Every row comes from one small tree of marks. Brackets hold a mark, then the marks that hang from it, in alphabetical order. Every link used is in the known rows. Which tree was each row made from?
In the rows, 128 means zero.
Known rows
[muni [pomikom poba] repif]: [138 103 105 123 111 161 111 135 131 100  94 132  98  58 142 138 141  95
 119 129 128 148 106 149 132 125 117  93 135 130  90 138 145 121 113 112
 159]
[gonub [gogus vupin]]: [ 89 131 133 124 114 154 122 134 120 142 130 186 126 171 147 117 168 147
 111 133 123 139 128 113 108 129 106 139 100 153 159 131 136 135 113 148
 129]
[repif dafe pinip]: [ 99 132 169  90 143 167 123 131 131 170 170 152 144 167 104  92 155 141
 156 120 108 143 129 130 139 126 107 159 133 128 115 130 167 131 126 129
 158]
[gezagu [papo gonub repif vupin]]: [ 94 130 108  85 128 161  94 119 119 163  69 157  78 114 174 102 136 157
 131 119 115  98 148  86 122 143 134 125  97 107  96 114 159 111 124 110
 125]
[pomikom [pinip repif] [poba supim]]: [112 109 141  70 133 107  99 115 131 153 154  62  94  12 147 100 161 132
 137 120 134 155 117 109 152 116  85 111 121 110 109 100 160 145 108  82
 178]
[miseta gezagu [mimul papo] supim]: [ 87  91 153  91 101 134 134 154 151  84 126  95 106 172 134  93 174 134
  85 134  89 161 110  97 107 114 148 153 157 168 101 142 142  73 138 126
  88]
[nuledi [gonub gogus [papo pomikom repif]]]: [114 115  79 119  94 177  92 131 110 145 114 162 108 118 153 104 197 142
  98 132 114 125 120  58 159 125  93 129 166 137 124 118 158 124  73 155
 154]
[nuledi [gonub [papo pomikom]]]: [143 124  88 125 117 142 103 129 118 124 108 123 132 110 126 113 190 138
 116 123 128 132 124  92 157 124 104 130 178 127 127 123 156 131  92 152
 146]
[pomikom [pinip repif] poba]: [110 117 146  86 126 127  97 120 124 151 163  75  85  30 149 105 150 125
 134 131 127 146 113 114 163 121  85 115 121 115 106  93 155 139 107  83
 161]
[papo [pomikom [pinip repif] [poba supim]]]: [113 106 131  84 132  93  69 119 123 164 120  97  83  13 154  95 173 141
 142 117 129 150 121  88 188 116  97 101  94 107  95  89 169 149 103  95
 174]
[gonub gogus [papo pomikom repif vupin]]: [ 86 110  90 121  63 171  65 138 105 171 103 196  61 130 168  61 166 156
  96 131  88 105 124  19 172 130 114 117 117 130 136 100 149 133  86 132
 164]
[repif dafe]: [111 134 151 102 122 154 125 137 131 140 153 140 135 176 114 102 143 133
 141 130 127 134 128 143 134 125 112 138 160 138 122 132 150 128 129 116
 145]
[repif [dafe [pomikom poba]] pinip]: [108 143 178  71 151 165 119 138 124 171 193 166 147 137 109  84 166 148
 168 124 104 158 131 119 163 116 121 152 148 129 107 119 173 149 117 136
 170]
[nuledi [gonub [gogus vupin]]]: [107 140 113 128 131 161 131 129 118 124 135 164 142 161 144 135 212 137
 111 130 140 141 129 123 100 126  87 148 154 151 140 138 155 128  99 158
 130]
[pomikom pinip poba]: [130 119 140  89 137 108  96 116 118 136 108  92  96  26 142 105 152 132
 144 132 128 148 116 114 155 121  94 127 136 124 108  94 149 143  95  95
 164]
[miseta [mimul [papo gonub]] supim]: [105  99 163  96 108 131 124 134 142 132 124  90  92 182 110  85 160 131
  92 137  90 155 114  83 129 123 133 155 122 142 103 155 153  95 143 132
  99]
[muni [pomikom pinip [poba supim]]]: [127 107 116  89 140 110  95 131 135 128  89 107 105  15 134 116 181 124
 137 117 133 150 105 127 133 113 101 102 124 118  99 115 158 144 101 109
 182]
[papo gonub pomikom [repif pinip] vupin]: [ 88 118 123 115 133 173  37 118 110 243 101 194  46 107 155  94 178 155
 137 102  90 116 149  36 193 132 128 140   4 102  64 102 196 142 107 129
 144]
[dafe [pomikom pinip]]: [138 136 134 112 138 122 119 140 122 123 167 139 138  94 151 126 154 134
 130 134 129 150 125 105 145 114 136 128 137 127 124 106 149 147 123 139
 142]
[pinip [repif [dafe [pomikom [poba supim]]]]]: [ 97 134 157  81 119 155 125 142 138 157 226 118 127 136 129  98 151 134
 138 125 129 151 127 127 152 113 116 111 144 120 114 124 160 144 140 109
 160]
[muni pomikom [repif pinip]]: [130 103 109 131 128 182 120 137 137 118 123 157 123  88 135 143 147  98
 118 120 115 152 109 135 122 130 122 115 108 123  96 148 157 112 127 139
 152]
[papo [gonub gogus] pomikom repif vupin]: [ 82 114 104 126  99 174  44 123 104 216  97 213  30 120 180  95 184 151
 115 119  96 102 143  26 179 133 116 121  30 117  82 101 179 133 101 128
 141]
[repif [dafe [pomikom [poba supim]]] pinip]: [109 139 175  62 155 152 119 135 129 170 186 158 152 129 108  81 171 151
 170 118 110 165 133 118 156 113 122 147 147 128 110 122 177 153 118 135
 180]
[dafe pomikom]: [138 143 132 124 132 133 134 143 125 121 167 151 147 134 139 130 137 132
 130 131 126 143 132 117 140 117 154 124 137 131 128 124 134 141 134 151
 130]
[papo vupin]: [114 137 127 137 120 127 119 130 123 130 129 141 102 149 136 107 143 135
 129 122 126 112 138 112 119 128 128 133 133 126 123 119 139 131 129 118
 130]
[nuledi gonub]: [138 136 108 132 141 142 136 124 125 111 133 118 143 126 127 145 178 122
 125 126 144 132 129 133 116 124 105 140 177 133 116 134 149 122 108 146
 127]
[miseta mimul]: [123 115 143 121 110 130 122 130 139 121 137 109 111 134 139 124 132 122
 105 127 123 142 123 135 130 121 135 121 123 128 112 143 132 111 128 126
 110]
[gezagu [papo gonub [pomikom poba] vupin]]: [107 127 113  76 140 117  78 115 112 158  44 146  70  59 165  86 162 168
 155 117 115 105 146  84 150 139 119 108 105 101  90 103 163 120 113 108
 140]
[pinip [repif [dafe [pomikom poba]]]]: [ 96 138 159  91 113 167 123 144 132 156 232 123 122 147 131 101 144 130
 137 130 125 145 126 130 158 118 115 116 142 125 110 120 155 140 138 109
 150]
[miseta [mimul [papo gonub [pomikom pinip]]]]: [115  92 135  93 119 119  88 122 128 134 106 108  76 129 155  97 142 126
 108 138 104 144 119  91 177 126 126 132 107 117  90 124 166 105 126 126
 119]
[papo [gonub gogus] [pomikom poba] repif vupin]: [ 79 114 114 106 104 169  33 116  99 223  84 200  14  80 177  83 186 154
 129 121  94 109 141  29 195 131 105 116  36 118  72  90 182 140  84 114
 157]
[pinip [repif dafe]]: [ 89 131 153 109 110 171 128 140 138 158 218 116 119 170 125 108 135 123
 126 128 127 131 124 138 141 126 103 120 132 124 116 131 150 123 145 105
 139]

Write each row's tree
[123 133 149  92 131 131 108 137 122 141 198 111 113  54 154 111 155 130
 136 134 125 157 121 106 167 113 121 113 134 120 110  95 154 152 117 115
 156] -> [dafe [pomikom [pinip repif] poba]]
[129  96 120  80 117 156  96 135 136 110 104 119 101  50 141 108 180 103
 134 124 134 173 100 144 133 115  86 102 163 131  81 126 185 131 104  91
 198] -> [muni [pomikom pinip [poba supim]] [repif dafe]]
[ 95 116 109 117  84 155  81 140 112 159  94 192 109 153 146  78 184 164
  99 130 101 140 121  63 157 128 105 123  97 144 171 116 144 145  90 155
 153] -> [gonub [gogus vupin] [papo pomikom]]
[ 81 111 126  90  79 211  97 138 116 182 152 187 108 162 137  62 156 151
 107 136  81 126 116  55 159 130  99 144 142 138 147 119 155 127  92 141
 173] -> [gonub gogus [papo [repif dafe pinip]]]
[ 84 112 131  80 113 189 109 135 113 156 153 183  97 212 152  87 125 136
 117 153  91 127 129  69 172 133 128 153 138 135 108 123 170 114 127 141
 145] -> [mimul [papo [gonub gogus] [repif [dafe pomikom]]]]
[140 135 144  92 140 117 107 132 117 130 154 126 122  55 150 113 155 135
 142 134 126 158 123 108 161 112 127 122 146 127 113  94 150 155 108 123
 158] -> [dafe [pomikom pinip poba]]
[121 135 162  65 133 129 111 137 126 141 163 133 135 108 129  86 176 143
 156 128 130 163 126 123 154 108 112 131 173 134 112 108 173 155 113 113
 180] -> [repif [dafe [pomikom pinip [poba supim]]]]
[ 82 105 119  98 135 154  66 120 108 189 100 173  60 165 152  75 134 146
 131 127  83 116 140  42 198 138 136 155  67 108  77 103 185 120 120 131
 143] -> [mimul [papo gonub pomikom [repif pinip] vupin]]
[116 109 125 112 121 200 118 144 139 127 142 166 128 131 124 122 160 101
 129 122 114 153 109 148 126 127 111 122 131 130  90 150 175 113 127 129
 166] -> [muni pomikom [repif dafe pinip]]
[126 126 143  78 136 115 110 133 127 142 191 103 120  39 155 109 165 137
 139 126 131 164 124 102 158 108 119 109 133 117 113 100 160 157 119 116
 168] -> [dafe [pomikom [pinip repif] [poba supim]]]
[ 86 112 131 110 117 158  54 125 115 206 137 169  67  90 171 113 214 152
 114 123 112 140 126  63 172 129  78 119  10 121 114 105 188 142 110 130
 140] -> [papo [gonub [gogus vupin]] [pomikom [pinip repif]]]
[114 131  99 121 107 176 119 133 116 126 123 153 141 166 134 112 212 145
  98 130 125 141 122  99 115 126  83 146 174 152 162 134 153 134  85 164
 142] -> [nuledi [gonub [gogus vupin] papo]]
[ 69 119 141  84 127 165 109 132 116 152 144 161  97 223 137  61 113 137
 136 137  94 124 134  84 161 134 131 172 149 125  98 113 171 117 127 117
 154] -> [mimul [papo [repif dafe pinip] vupin]]
[ 98 129  96 112  87 199 108 135 112 139 141 162 108 172 146  84 205 140
 101 132 116 118 124  72 132 127  83 145 205 144 128 122 167 124  82 141
 160] -> [nuledi [gonub gogus [papo [repif dafe] vupin]]]
[100 123  88 117  99 181  82 133 110 158 102 182 113 149 153 103 215 151
  95 126 119 140 125  70 152 124  93 138 135 144 134 119 168 139  71 160
 151] -> [nuledi [gonub [gogus vupin] [papo pomikom repif]]]
[103 113 156  55 127 122  96 121 133 159 168  70  98  44 139  83 172 134
 146 121 133 160 116 118 156 114  76 117 141 117 105 101 175 148 109  76
 188] -> [pomikom [pinip [repif dafe]] [poba supim]]
[120 119 118 123 130 123  50 118 111 185  92 149  53  77 157  99 199 146
 136 112 114 119 138  58 175 128 103 126  52 109  88  93 187 143 109 114
 143] -> [papo gonub [pomikom pinip] vupin]
[ 95 140 153 103 112 172 133 150 136 153 244 134 132 172 133 110 140 126
 127 130 126 140 127 131 148 119 122 118 138 126 118 127 154 133 150 118
 139] -> [pinip [repif [dafe pomikom]]]
[116 108 136  92 125 194 106 137 134 134 130 153 112  92 121 110 164 105
 143 121 111 161 107 148 142 125 101 117 138 131  79 140 177 121 112 115
 182] -> [muni [pomikom poba] [repif dafe pinip]]
[105 128 121 134 112 165 106 122 115 168 133 170  73 143 150 110 177 141
 120 126 106 101 139  72 121 137 103 131  87 129 126 127 155 123 123 134
 129] -> [papo [gonub gogus] vupin]
[ 86 129 120  76 143 171  92 115 119 184  83 164  85 106 168  95 143 163
 141 114 102 104 149  78 126 144 130 138  82 101  92 115 171 111 121 118
 131] -> [gezagu [papo gonub [repif pinip] vupin]]
[ 95  97 119  76 126 112  71 121 107 140  81 131  71 101 161  76 113 135
 133 145 105 136 119  69 210 128 126 136 129 118  83  84 163 126 100 103
 164] -> [mimul [papo [pomikom pinip poba] repif]]
[102 127  95 116  99 191 103 133 114 146 118 171 125 167 148 110 204 145
  91 129 122 141 124  87 127 126  90 147 154 150 148 128 159 134  78 159
 144] -> [nuledi [gonub [gogus vupin] [papo repif]]]
[100  93 130  94 109 140 131 145 143  74 124 107 108 164 163 117 130 124
  96 138 105 146 118 127 127 121 151 135 164 151 103 132 138  77 133 125
  96] -> [miseta gezagu [mimul papo]]
[117 107  97 115  88 153  66 134 117 170  89 153  91 115 143  88 137 146
 109 123 102 127 123  59 192 125 133 116 107 120 123 105 145 141  95 129
 154] -> [gonub [papo pomikom repif]]
[ 73 119 139 101 129 211  74 118 117 235 124 207  88 150 151 118 180 151
 116 117  92 141 137  68 147 135 108 157   7 129 115 127 180 137 101 151
 136] -> [papo [gonub [gogus vupin]] [repif pinip]]
[ 73 144 137  61 136 169 109 136 121 159 131 183 116 147 166  72 141 165
 150 121 110 117 146  96 128 132 140 140 143 113  96 108 170 120 125 117
 149] -> [gezagu [papo [repif [dafe pomikom] pinip] vupin]]
[120 140 162  75 129 143 109 141 122 140 173 141 130 121 132  90 168 140
 155 135 126 158 123 125 160 111 112 136 174 135 109 105 168 151 112 112
 170] -> [repif [dafe [pomikom pinip poba]]]
[123 131  88 124 105 173 102 129 117 135 117 128 111 143 138 105 182 135
 103 121 123 121 131  86 136 125 108 141 182 131 118 120 160 131  89 136
 146] -> [nuledi [gonub [papo repif vupin]]]
[ 88 131 136 104 111 196  72 126 119 212 130 176  61 184 141  93 165 142
 130 116 108 114 144  86 153 129 117 145  79 124  82 118 186 137 119 107
 142] -> [papo gonub [repif dafe] vupin]
[100 119 115  77 134 110  97 127 123 130 100 121 106  50 177 100 143 154
 137 127 128 118 128 100 147 134 114 103 122 101 106  99 154 113 125 103
 140] -> [gezagu [papo [pomikom [pinip repif]]]]
[ 82 110 116 104  80 159  70 142 114 168 129 167  95 122 162  75 196 161
  94 130 103 145 112  54 165 126  82 121  88 135 166 102 159 148  92 136
 160] -> [gonub [gogus vupin] [papo [pomikom [pinip repif]]]]
[ 91  88 150  89 107 150 121 148 150 109 119  95  92 170 132  98 187 138
  85 132  83 159 114  85 113 117 141 154 127 163  93 147 155  76 137 129
  83] -> [miseta gezagu [mimul [papo gonub]] supim]
